(in the rows, 128 means zero)
Known rows, with every step that occurs
gipig megoz gekiged: [121 157 134 154 193 108 124 148 103 100 165 145 118 110 123 170 153  95
 131 119 173 146 104  99 105 146 145  90 128  78 146 135 125 120 119 159
 108 106 130 118 155]
nufe gipig megoz gekiged sipazuf peve: [132 186  98 225 184  97 173 177 114 118 145 120 130 143 144 102 164  77
  94 150 179 184 127  26 131 160 145  66 130 114 122 107 127 109 142 107
  97 135 140  98  92]
rebemez gekiged dofu: [125 113  91  95 140 142  80 112 142 144 169  68 135 126 159 115 151 108
 166 147 140 119 164 137 154  92 140 151  71 139 122 102 105 123 143 146
  84 137 107 164 143]
peveguz gekiged nufe gipig megoz peve: [109 172  82 176 108  85 121 122 165  59 154 194 115 148 129 162 132  75
 165  74 157 140 138  54 148 182 183 113 124 101 120  77 131 114 144 143
  45  65 150 173  81]
gipig megoz gekiged peveguz: [124 180 133 172 194 129 130 170 103 125 173 165 111  97 158 223 143  99
 107 104 161 159 160 101  99 134 175  82 149  69 177 148 127 139 102 110
 116  78 120 120 162]
megoz peve dofu gekiged peveguz: [124 167 163 131 151 171 120 171 197 134 150 148  45  89 130 176 121 105
 116 121 129 170 182  88 148 145 147 148 147 116 137 118  42 143 115  68
 134 113 149 152 183]
degebu gekiged sipazuf: [132 111  96 198 134 124 158 139  89 127 147 107 133 169 125 132 137 137
  88 205 131 116 148 142 147 142  82  99 104 161 131 129 139 156 147 108
 127 144 105 104 119]
megoz peve dofu: [125 150 167 158 143 151 133 147 174 110 136 128  62 111  95 130  99  87
 130 140 106 149 135  87 160 162 118 122 164 150  95  98  57 143 126 100
 113 116 175 137 155]
fefig gekiged: [145 138 150 148 125 117 144 124 153 175 113 101 117 122 136 158 157 128
 166 141 160 146 124 162 100 134 104 136  98 137 140 125 131 106 124 123
 177 158 121 170 119]
gekiged sipazuf peve gane: [123 172  98 165 142 106 182 156 135 156 100 124 135 159 102  69 156 132
  75 184 162 171 159  45 168 109  94 102 126 122  88 135 125 110 177  94
 141 160 108 105 101]
megoz peve gane: [136 151 128 146 148 128 167 145 132 136  84 128 101 115  86 138 125 121
  99 135 149 165 164  94 131 127 137 120 117 121 109 118  82 146 156 126
 131 143 151 141 143]
degebu gekiged sipazuf peve: [100 151 107 201 156 111 178 158 105 124 135  99 128 196 121 112 157 116
  66 211 149 136 151  82 172 165  67  74 109 174 109 125 146 127 159  76
 133 131 107 116 106]
megoz peve: [135 138 137 163 145 138 161 135 134 121 125 124  98 122  97 150 108 114
 117 133 117 129 149 119 125 160 136 124 140 140 118 109  91 138 115 118
 121 134 160 144 137]
nufe gipig: [147 125 122 151 101 130 125 141 131 137  97 118 124 128 159 108 125 113
 124 109 122 164 138 110 116 123 162 138 111 150 130  95 127 135 139 122
 115 144 147 123 103]
peve dofu gekiged: [116 138 156  77 129 136  81 138 190 116 150 123  83 106 125 103 145 117
 150 127 148 159 106 100 150 129 113 163 118 109 114 126  75 111 142 131
 131 136 131 134 167]
dofu gekiged: [128 121 123  82 131 126 109 129 148 126 137 122 120 124 130 125 153 146
 135 117 160 135 112 131 117 126 130 162  93 103 140 138 111 108 130 145
 138 162 117 138 149]
rebemez gekiged nufe: [116 148  70  91 104  97  82  82 151 103 164  90 125 152 148 129 149 134
 199 134 145 122 143 121 172 122 132 150  97 104 124 117 119  93 159 127
  84  99 129 172  84]
gipig megoz: [122 151 123 131 130 123 119 131 129 100 156 166 143 106 125 147 141 110
 141  90 163 131 104 108 110 126 151  97 156 112 138 123 127 132 105 141
 109  97 129 122 129]
peve dofu: [119 140 160 126 127 144  99 140 167 116 132 132  88 113 122 105 123 101
 146 138 116 144 116  94 162 132 111 129 153 136 102 116  93 130 143 109
 116 109 140 125 147]
gekiged nufe gipig megoz: [135 151  76 136  71 101 103 123 143  96 122 165 162 137 169 136 129 101
 176  80 144 158 128  77 141 133 180 125 140 115 124  85 134 108 139 126
  74  88 124 121  42]
batu peve dofu gekiged nufe: [122 139 112  66  61 127 110 146 202 108 155 104  77 145 145 108 139  98
 161 110 132 131 150  40 189 137 128 180 143 134  75 106 101  57 169 126
  92 140 126 143 152]
gipig megoz peve dofu gekiged: [119 173 159 111 153 142 104 149 204  77 178 165  70  81  93 145 136  83
 148  92 174 160  98  67 128 154 146 121 157 107 120 105  37 130 109 133
 104 117 167 146 175]
sipazuf gekiged: [110 102 114  98 116 104 156 132 136 156 135 108 119 135 122 163 151 138
 103 145 134 127 121 128 128 150  89 104 116 126 114 164 130 132 124 143
 117 106 124 132 169]
mito gekiged: [129 132 127 132 162 139 127  87 144 114 123 102 105 148 133 165 131 119
  87 141 145 102 132 112 143 114 112 107 116 126 145 141 150 122 157 128
 127 121 113 126 129]
mito gekiged fefig: [120 108  81 139 152 122 134  64 149 107 113 161 107 143 145 162 142  79
 114 151 143 118 178 108 181 120  73 113 132 101 133 144 149 125 173 155
 102 111 131 129 107]
rebemez gekiged: [128 149 108  96 140 118  93 103 140 114 164  74 113 117 132 122 153 134
 157 134 156 131 128 134 130 111 142 136  91 120 134 127 110 125 140 133
 106 132 150 170 141]
gekiged batu: [131 129  91 144 153  90 120 137 135 155 134 135 118 145 123 104 146 147
 157 150 108 135 118 111 137 143 100 148 144 109 154 106 147 135 125 146
 110 139 135 140 137]
peveguz gekiged batu peve dofu: [108 150 125 147 135  89 114 168 193 115 188 135  35 157 121  82 158  88
 152 136 113 121 128  26 175 169 106 138 178 132 107  91 160 113 159 170
  76 141 151 163 210]
batu peve gane: [144 140 115 109  98 129 174 170 133 144 100  97 106 124 121 113 143 115
  72 114 158 154 170  57 132 102 149 127 139 146  89 123 132 110 169 143
 121 174 128 124 173]
nufe gekiged: [139 121 145 141 113 116 126 130  94 154 122 127 124 153 102 142 153 122
 120 154 143 138 134 117 108 140 135 129 109  94 139 135 127 113 109 141
 132 152 121 120 187]
megoz gekiged nufe gipig: [136 132  92 159 132  95 128 136 104 123 106  95 114 163 176 147 134  99
 148 140 122 169 149  91 161 157 150 152  86 100 122 103 125  94 177 127
  84 113 130 118  78]
gekiged peveguz: [130 147 129 149 132 150 133 153 132 153 133 151 125 120 158 182 119 132
 109 118 117 138 187 128 123 113 157 123 149 118 156 139 132 145 112  77
 140 101 117 128 135]
gipig megoz peve: [130 164 129 163 144 130 151 141 138  89 155 169 119 102  93 163 121  96
 131  96 158 133 124  99 107 156 160  92 164 122 134 103  92 145  92 133
 102 108 159 141 131]
dofu gekiged gane: [ 89 121  96  58 163 113 115 141 153 120 119 122 115 137 112 119 155 160
 119 141 171 144  88 136 123 141 112 193 139  89 157 140  84  98 112 136
 143 136  95 137 146]
gekiged sipazuf peve: [119 157 103 181 137 114 180 142 143 138 142 123 137 162 116  82 143 124
  96 180 135 135 145  76 161 139  90  95 142 139 102 127 131 108 135  85
 137 143 120 107  93]
gipig megoz peve batu: [132 157 134 180 153 101 120 147 111  93 170 138 127  88 111 151 114 107
 155  79 154 169 125  78  76 140 139 118 181 128 120  84  97 115 149 119
 112 118 182 129 140]

Rows
[143 127  85  87 119  98 144 168 160 161 157  96  90 142 131 105 173 137
 136 120 139 131 133  77 121 143 123 175 136 119 139 107 144  93 129 177
 112 212 140 150 197]
dofu gekiged batu peve
[121 110 104  72  89 135 133 147 198 108 152 148  65 100 143 101 158  60
 153 115 146 155 176  51 180 127  98 164 154 115  80 116  91  92 164 159
  90 170 163 139 187]
batu peve dofu gekiged fefig
[128 168 107 122 138 137  99 127 143 137 171  99 110 104 167 169 143 138
 135 121 145 143 179 134 128  97 164 125 114 113 167 137 116 143 122  86
 117 106 136 168 150]
rebemez gekiged peveguz
[ 73 112 107 136 175 110 138 150  97 109 101 108 111 174 118 154 151 137
  80 184 157 142 108 143 147 165  82 135 141 148 155 125 119 146 123 117
 127  93  89 126 130]
degebu gekiged gane
[142 118  92 121 122 127 133 131 146 137 166 119 131 130 123  99 143 163
 128 164 151 124 131 136 126 119 113 154 101  98 136 142 103 115 134 139
 133 188 108 112 131]
dofu gekiged sipazuf
[131 173 127 157 187  93 129 199 149 116 189 122  48 118 120 120 160  66
 148 129 143 151 105   7 150 167 125 106 195 106 123  97 128 110 132 170
  63 137 164 126 211]
gipig megoz gekiged batu peve dofu
[147 133 136 154 100 106 132 181 145 176 150 106  52 160 104  91 166  92
 132 169 109 147 144  31 157 162 114 142 178 119 110  92 133 103 122 146
  98 182 159 124 248]
nufe gekiged batu peve dofu
[141 108 127 147 131 142 117 132 151 206 116  92 133 120 165 149 150 104
 177 153 141 129 160 158 122 115 108 152  78 155 120 100 128 106 127 131
 153 163  76 166 120]
fefig gekiged dofu
[149 141 109 164 145  83 137 134 159 206 125 104 109 137 127 137 177 148
 195 168 142 152 115 149 107 151  73 152 116 119 163 106 150 109 123 142
 163 166 129 182 120]
fefig gekiged batu
[ 84 172 162  83 152 124 107 153 203 117 135 118  76 129 115  82 164  95
 130 130 166 171 109  40 172 147  99 138 125 128  89 120  88  82 150  95
 139 124 135 142 156]
sipazuf peve dofu gekiged
[ 95 175 166 131 151 132 122 154 185 119 121 130  84 138 118  85 135  78
 118 139 133 164 116  34 188 149  97 103 159 150  75 112 108 102 147  79
 128  98 142 129 131]
sipazuf peve dofu
[ 90 139  89 118 109  82 104  95 153  88 158 169 118 184 137 136 141 126
 172 127 128  98 139 104 172 158 124 138 111  88 117 132 169  92 166 142
  80  74  99 158  97]
peveguz gekiged nufe
[125 104  72 112 110  73 188 177 147 184 159  86  86 160 123 148 167 134
 106 150 119 120 136  73 135 171  85 121 165 142 112 133 162 115 126 174
  97 157 143 144 213]
sipazuf gekiged batu peve
[154 119 116 185 109 120 155 130  93 167 145 125 133 157 102 115 142 143
 107 202 132 125 150 127 121 131 118 119 121  91 131 140 128 122 113 125
 135 184 115  92 167]
nufe gekiged sipazuf
[156 140 103 164  64  97 133 114 163 176  83 101 130 152 183 153 149 116
 203 126 144 174 148 132 133 139 129 163  83 143 125  84 139  80 164 100
 139 138 121 169  36]
fefig gekiged nufe gipig
[150 160 119 182 122 130 150 151 141  98 120 153 120  95 123 150 119  77
 121  75 155 174 133  86  97 150 189 100 147 145 138  77  91 152 108 123
  88 122 180 135 103]
nufe gipig megoz peve
[113 123 111 119 115 123 161 156 138 184 145 140 117 124 153 216 143 141
  85 135 124 135 180 128 122 134 116 100 141 119 144 174 135 149 108  94
 131  79 112 130 181]
sipazuf gekiged peveguz
[152 169  95 161  61  93 115 116 170 143 110 141 153 128 177 167 161 102
 212  88 180 176 127 108 115 137 156 134 112 120 136  84 137  87 140 119
 113 109 122 166  28]
fefig gekiged nufe gipig megoz
[ 80 131 132  59 157 131  85 152 190 109 127 123  71 125 109 102 148 135
 133 153 157 164  73 102 161 149  96 188 164  94 132 126  49 106 124 123
 133 119 110 131 163]
peve dofu gekiged gane
[142 154 123 175 169 110 124 165 102 106 130 128 121 108 158 155 150  81
 129  99 170 180 111  79  98 143 181 100 114 103 147 106 120 128 131 147
  98 122 149 116 128]
nufe gipig megoz gekiged
[142 171 125 195 170 127 136 187 106 133 137 159 115  97 192 210 142  83
 107  86 163 196 173  81  95 125 205  91 132  96 178 116 128 145 117 104
 100  97 138 115 139]
nufe gipig megoz gekiged peveguz
[102 157 140 152 154  84 118 154 117 127 129  95 132 135 134  89 138 113
 134 118 136 186 138  42 119 130  92 133 147 145  83 100 144  67 189  82
 145 125 150 124 119]
sipazuf peve batu
[144 126  85 139 115  98 157 168 139 155 148 106  96 153 129 101 147 122
 132 139 109 122 147  74 137 144 117 145 176 143 127  96 161 113 128 156
  99 181 147 139 168]
gekiged batu peve
[116 132  56 111  58  74 129 123 148 120 135 150 149 140 164 179 158 110
 156  94 157 155 126  76 140 155 143 106 130 119 114 123 135 110 137 139
  63  62 125 121  88]
sipazuf gekiged nufe gipig megoz
[136 152  69  82  70  98  84 122 163  93 134 159 159 128 169 129 154 116
 180  65 179 168 120  84 129 125 180 161 103  87 140  95 117  87 144 141
  78 111 118 133  69]
dofu gekiged nufe gipig megoz
[156 136  97 135 109  81 168 177 105 200  95 106  90 169  93  97 191 125
  93 165 150 169 166  37 118 129 136 147 133  94 126 114 150 105 150 173
 120 211 133 131 238]
nufe gekiged batu peve gane
[ 87 190 167 105 152 147 109 177 209 140 137 139  75 118 150 129 153  99
 106 119 154 184 161  36 166 132 124 127 143 120 116 133  95 102 137  46
 144  99 120 142 166]
sipazuf peve dofu gekiged peveguz
[134 169  54 109  80  84  73 100 158  82 160 115 147 129 176 126 160 103
 208  78 173 164 128  86 145 115 192 133 108 109 135  82 117 102 154 136
  50  86 147 164  57]
rebemez gekiged nufe gipig megoz
[110 176 120 100 112 124  88 125 205  65 173 174  86 115 106 148 135  90
 194  96 164 151 116  58 174 162 138 144 155  87 106  94  55  97 134 124
  81  83 147 146 119]
gipig megoz peve dofu gekiged nufe
[134 141 121 134 119 113 136 175 173 147 157 104  55 138 126  83 139  97
 145 143  93 133 133  39 171 148 104 145 196 156 103  86 121 116 142 140
  93 159 165 137 186]
gekiged batu peve dofu
[101 138  96 141 164  63 103 128 154 125 165 163  96 169 116 110 168 139
 156 147 126 117 112 100 140 162 100 139 125  91 159 120 177 128 138 175
  93 122 123 169 156]
peveguz gekiged batu
[139 140 109 138  90  98 130 100 162 168 115 114 128 153 148 167 150 130
 208 147 146 135 139 147 137 142 101 152 100 115 121 117 140  71 149 110
 147 120 104 173  60]
fefig gekiged nufe
[ 97 104 109 133 147 126  90 124 145 133 162 147 125 151 152 129 141  95
 141 141 126  96 160 113 157 131 132 140  84 122 119 116 156 122 147 168
  83 119  76 151 157]
peveguz gekiged dofu
[126 142 163 115 151 151 113 146 195 109 149 118  53 104  97 131 127 104
 137 127 143 158 122  93 146 161 124 154 128 125 109 108  37 124 131 115
 126 145 164 148 176]
megoz peve dofu gekiged
[108 122  94 140 109 100 117 116 102 103 119 118 134 189 149 170 139 123
 140 166 131 120 153 122 181 163  95 124  95 142 118 119 147 119 172 110
 100  79  97 130  84]
degebu gekiged nufe
[101  84  62  95 102  85 167 114 143 149 131 164 118 122 136 167 164 104
 142 152 133 139 169 131 159 151  53 111 133  94 108 165 128 136 138 174
  93 100 142 128 147]
sipazuf gekiged fefig
[ 53 164 139  68 179 112 110 167 207 109 115 118  72 144 101  77 171 110
 123 158 180 186  78  42 184 165  79 162 167 109 108 124  65  77 132  91
 141 108 109 139 143]
sipazuf peve dofu gekiged gane
[ 80 179 140 183 158 105 130 145 198  93 180 152  72 171 106  61 152  90
 110 184 136 134 126  26 200 158  74  92 145 127  78 125 132 106 166  95
 104 104 124 132 133]
peveguz gekiged sipazuf peve dofu
[ 90 114  84 130 136  86 121  97 151  95 152 212 108 140 136 125 155  87
 160 134 143 124 166 114 163 149  91 128 121  74 125 141 163 125 157 183
  81 102 134 162 136]
peveguz gekiged fefig
[116 168  89 113 143 102 161 155 160 158 105 117 129 153 103  63 183 148
  81 175 197 179 149  52 151 105  94 135  87  98  98 141 110  90 175 106
 155 181  97 120 123]
dofu gekiged sipazuf peve gane
[118 116 105 112 110  87 155 182 183 175 168  93  49 143 120 127 160 110
 123 160  99 131 124  40 166 172  67 123 189 156  89 119 128 117 140 154
  86 140 160 137 227]
sipazuf gekiged batu peve dofu
[125 150  84 197 100 105 145 140 115  70 114 141 129 158 142 194 130  75
 137 113 150 161 153  78 153 185 157 102 114 157 129  63 110 144 148 105
  59  74 149 142  67]
degebu gekiged nufe gipig megoz peve
[ 91 132 126  56 127 134 126 178 194 114 141  94  53 129 117  96 152 111
 109 132 159 149  99  58 159 147 117 185 188 134 106 113  67  83 124 132
 120 161 124 135 196]
batu peve dofu gekiged gane
